What can hang from each mark
j_400: j_284
j_736: j_376
j_137: j_976
j_976: j_137 j_376
j_509: j_284
j_284: j_173 j_296 j_400 j_509
j_173: j_976
j_376: j_736 j_976

Known rows, with every way that one mark hangs from another
j_400(j_284(j_173 j_296 j_509)): [-4.471  0.755 -2.038  0.162 -0.379  3.763 -0.354  1.937 -1.220 -1.085
  2.491  1.039 -1.540  0.490  1.397 -0.762 -1.964]
j_509(j_284(j_173(j_976) j_296)): [-0.763  1.120 -1.186  0.894  1.408 -1.209 -1.448 -1.322 -0.676 -1.438
  2.912 -4.617 -0.378 -2.529 -0.204 -0.822  0.067]
j_400(j_284(j_173(j_976(j_376)) j_296)): [-1.759 -1.713 -0.746  0.716  0.491  0.236 -3.038  0.127  0.183 -0.536
  0.340  0.547 -0.872 -0.076  0.617  0.554 -0.265]
j_400(j_284(j_173(j_976(j_137 j_376)) j_296 j_509)): [-2.220 -3.375  0.345  0.933 -1.695  0.622 -2.049  1.227  0.506  0.242
  0.398  0.226  0.119  0.409  0.995  0.968 -0.853]
j_376(j_736 j_976(j_137)): [ 6.990  2.404  2.629 -0.562  0.234 -2.432  4.872 -2.891 -0.746  0.023
 -0.617  0.989  1.531 -1.067 -4.963 -0.162  4.507]
j_509(j_284(j_400)): [ 2.627  4.249 -0.672 -1.954  3.858  1.187  4.903 -2.467 -0.739 -0.808
  2.640 -2.215 -1.201 -2.201  1.832 -1.186  1.406]
j_976(j_137 j_376): [ 5.389 -0.076  2.554 -0.478  1.640 -0.898  3.119 -7.458 -0.256  1.437
 -3.172  0.157 -0.541 -3.203 -1.578  1.229  2.902]
j_137(j_976(j_376(j_736))): [ 5.524  1.579  0.597 -2.832  2.836 -0.047 -0.523 -4.333 -1.245  1.028
 -3.683  1.624  3.094 -1.061 -3.978  0.686  3.966]
j_736(j_376(j_976(j_137))): [ 6.267 -2.077  3.340 -1.602  0.870 -1.272  2.547 -4.832 -0.185  1.062
 -5.391 -0.273  0.589 -2.590 -4.261  0.361  3.134]
j_284(j_173(j_976(j_137 j_376(j_736))) j_296): [ 1.968 -0.721  1.306  2.332 -1.509 -2.589 -2.279 -1.360  0.356  0.495
 -1.095 -1.089  1.066 -0.166 -2.549  0.515  0.946]
j_284(j_173(j_976(j_137)) j_296 j_400 j_509): [-3.021 -0.734  0.204  1.613 -3.649 -0.220  0.842  2.469  0.740  0.772
  1.441  0.231 -0.066  2.181  2.270 -0.243 -2.807]
j_173(j_976(j_376(j_736))): [ 5.778  0.577  0.681 -2.257  2.541 -2.192 -0.096 -1.311  0.611  0.961
 -5.025  3.607  1.096 -0.497 -3.697  0.495  2.582]
j_284(j_173 j_296 j_400): [-2.770  2.909 -1.206  1.696 -0.654  1.703  1.642 -0.291 -0.677 -0.686
  2.443 -0.321 -1.932  0.974  2.099 -1.233 -1.887]
j_509(j_284(j_173(j_976(j_376(j_736))) j_296 j_400)): [ 1.179  1.597 -0.531  0.881  0.712 -0.449 -1.094  2.024  0.587 -1.363
  2.567 -3.977  1.124  0.414  0.430 -0.745  0.627]
j_509(j_284(j_173(j_976) j_296 j_400)): [-1.354  1.710 -1.229  0.951  0.739 -0.506  0.135  0.673  0.155 -1.334
  4.185 -4.228 -0.488 -0.538  2.318 -1.108 -0.705]
j_137(j_976): [ 2.636  2.056 -0.247 -2.738  3.046 -0.175  1.096 -5.743 -1.812  0.995
 -1.570  1.540  1.074 -2.149 -2.177  0.099  2.396]
j_137(j_976(j_376)): [ 4.053  0.132  0.750 -2.626  2.847  0.011 -0.325 -6.489 -1.184  1.239
 -4.046  1.121  1.881 -2.149 -2.256  1.202  3.160]
j_976(j_137 j_376(j_736)): [ 7.149  1.740  2.387 -0.614  1.558 -0.929  2.934 -4.946 -0.319  1.227
 -2.932  0.975  0.785 -1.793 -3.531  0.654  3.828]
j_509(j_284(j_173(j_976(j_376)) j_400)): [ 0.808  0.536  0.060 -0.415  1.923 -1.455  0.378  0.567  0.596 -0.774
  1.323 -2.985 -0.450 -0.687  0.993 -0.191  1.073]
j_284(j_173 j_296 j_400 j_509): [-4.396  2.029 -1.538  0.895 -2.103  3.406  1.569  2.501 -0.621 -0.551
  1.428  0.800 -1.287  2.084  2.386 -1.186 -3.384]

Rows
[-3.275 -2.662 -1.001 -0.087 -0.936  1.725 -3.125  2.698  0.275 -0.359
 -0.374  1.440 -0.210  1.013  0.963  0.553 -1.514]	j_400(j_284(j_173(j_976(j_376)) j_296 j_509))
[-3.335 -1.780 -0.435  0.889 -1.752  0.543 -0.941  1.753 -0.041  0.060
  2.275  0.612 -0.424  0.313  1.116  0.107 -1.491]	j_400(j_284(j_173(j_976(j_137)) j_296 j_509))
[-3.087 -1.737 -0.399  0.681 -2.665  1.031 -1.383  3.309  1.116  0.134
 -1.705  1.040  0.174  2.799  1.958  0.220 -2.798]	j_284(j_173(j_976(j_376)) j_296 j_400 j_509)
[-1.359 -0.714 -0.051  1.477 -1.293 -0.525 -1.357  0.510  1.036  0.030
 -0.881  0.242 -0.480  1.555  1.542  0.171 -1.331]	j_284(j_173(j_976(j_376)) j_296 j_400)
[-1.909 -2.449  1.071  1.749 -3.742 -0.160 -0.403  1.642  1.296  0.898
 -0.653 -0.086  0.549  2.015  2.023  0.646 -2.144]	j_284(j_173(j_976(j_137 j_376)) j_296 j_400 j_509)
[-1.436  1.089 -1.744 -1.517  0.894  4.352  1.417 -0.338 -1.068 -0.442
  1.158  2.348 -1.000 -0.461  1.676 -0.464 -1.198]	j_400(j_284(j_296 j_509))
[ 0.753  1.454  0.667  0.466  1.168 -2.666  2.519 -0.191  0.280 -0.313
  3.910 -3.859 -0.691 -1.280  1.222 -0.646  1.094]	j_509(j_284(j_173(j_976(j_137)) j_400))
[-1.231 -3.205  1.106  1.627 -3.030 -0.926 -2.157 -0.598  0.479  0.854
 -2.197 -0.582  0.650 -0.008 -0.693  1.087 -1.252]	j_284(j_173(j_976(j_137 j_376)) j_296 j_509)
[-4.314 -1.040 -1.758 -0.089 -0.676  1.574 -1.968  3.395 -0.239 -0.559
  1.556  1.901 -0.779  1.046  1.029 -0.291 -2.220]	j_400(j_284(j_173(j_976) j_296 j_509))
[ 0.618 -0.649  0.948  1.967 -0.300 -1.420  0.074 -1.483  0.792 -0.587
  3.124 -5.867  0.372 -1.187  2.158  0.137  0.609]	j_509(j_284(j_173(j_976(j_137 j_376)) j_296 j_400))
[-0.231  0.358  0.029 -1.031 -1.213 -0.095  0.019  6.107  0.996  0.474
 -2.614  3.491  0.735  3.521 -0.818 -0.191 -0.864]	j_284(j_173(j_976(j_376(j_736))) j_400 j_509)
[-2.932  0.539 -0.722 -0.979 -1.021 -0.167  1.426  4.895  0.528  0.390
 -0.739  3.456 -0.948  2.657  0.887 -0.621 -2.262]	j_284(j_173(j_976) j_400 j_509)
[-0.342  0.159 -0.410  0.990  0.625 -0.406 -0.915 -0.054  0.588 -1.224
  2.306 -4.661  0.093 -0.628  2.089 -0.257 -0.049]	j_509(j_284(j_173(j_976(j_376)) j_296 j_400))
[ 0.385 -1.462  0.733 -0.695 -0.425 -0.427 -0.772  3.892  0.439  0.507
 -0.305  2.382  0.717  1.264 -1.638  0.558  0.946]	j_400(j_284(j_173(j_976(j_137 j_376(j_736))) j_509))
[-2.784 -0.138 -1.484  0.568  0.508  0.140 -1.865  0.845 -0.300 -0.680
  2.298  1.037 -1.341  0.010  0.683 -0.379 -0.930]	j_400(j_284(j_173(j_976) j_296))
[-3.467 -0.632 -1.284  0.499 -1.783  0.127 -1.926  1.846 -0.282 -0.079
 -1.056  1.189 -0.320  0.576 -0.525 -0.395 -2.607]	j_284(j_173(j_976) j_296 j_509)
[-1.993 -2.138 -0.511 -1.491  0.455  0.653 -1.554  3.421  0.298  0.042
 -1.477  3.077 -0.661  0.946 -0.095  0.602 -0.437]	j_400(j_284(j_173(j_976(j_376)) j_509))
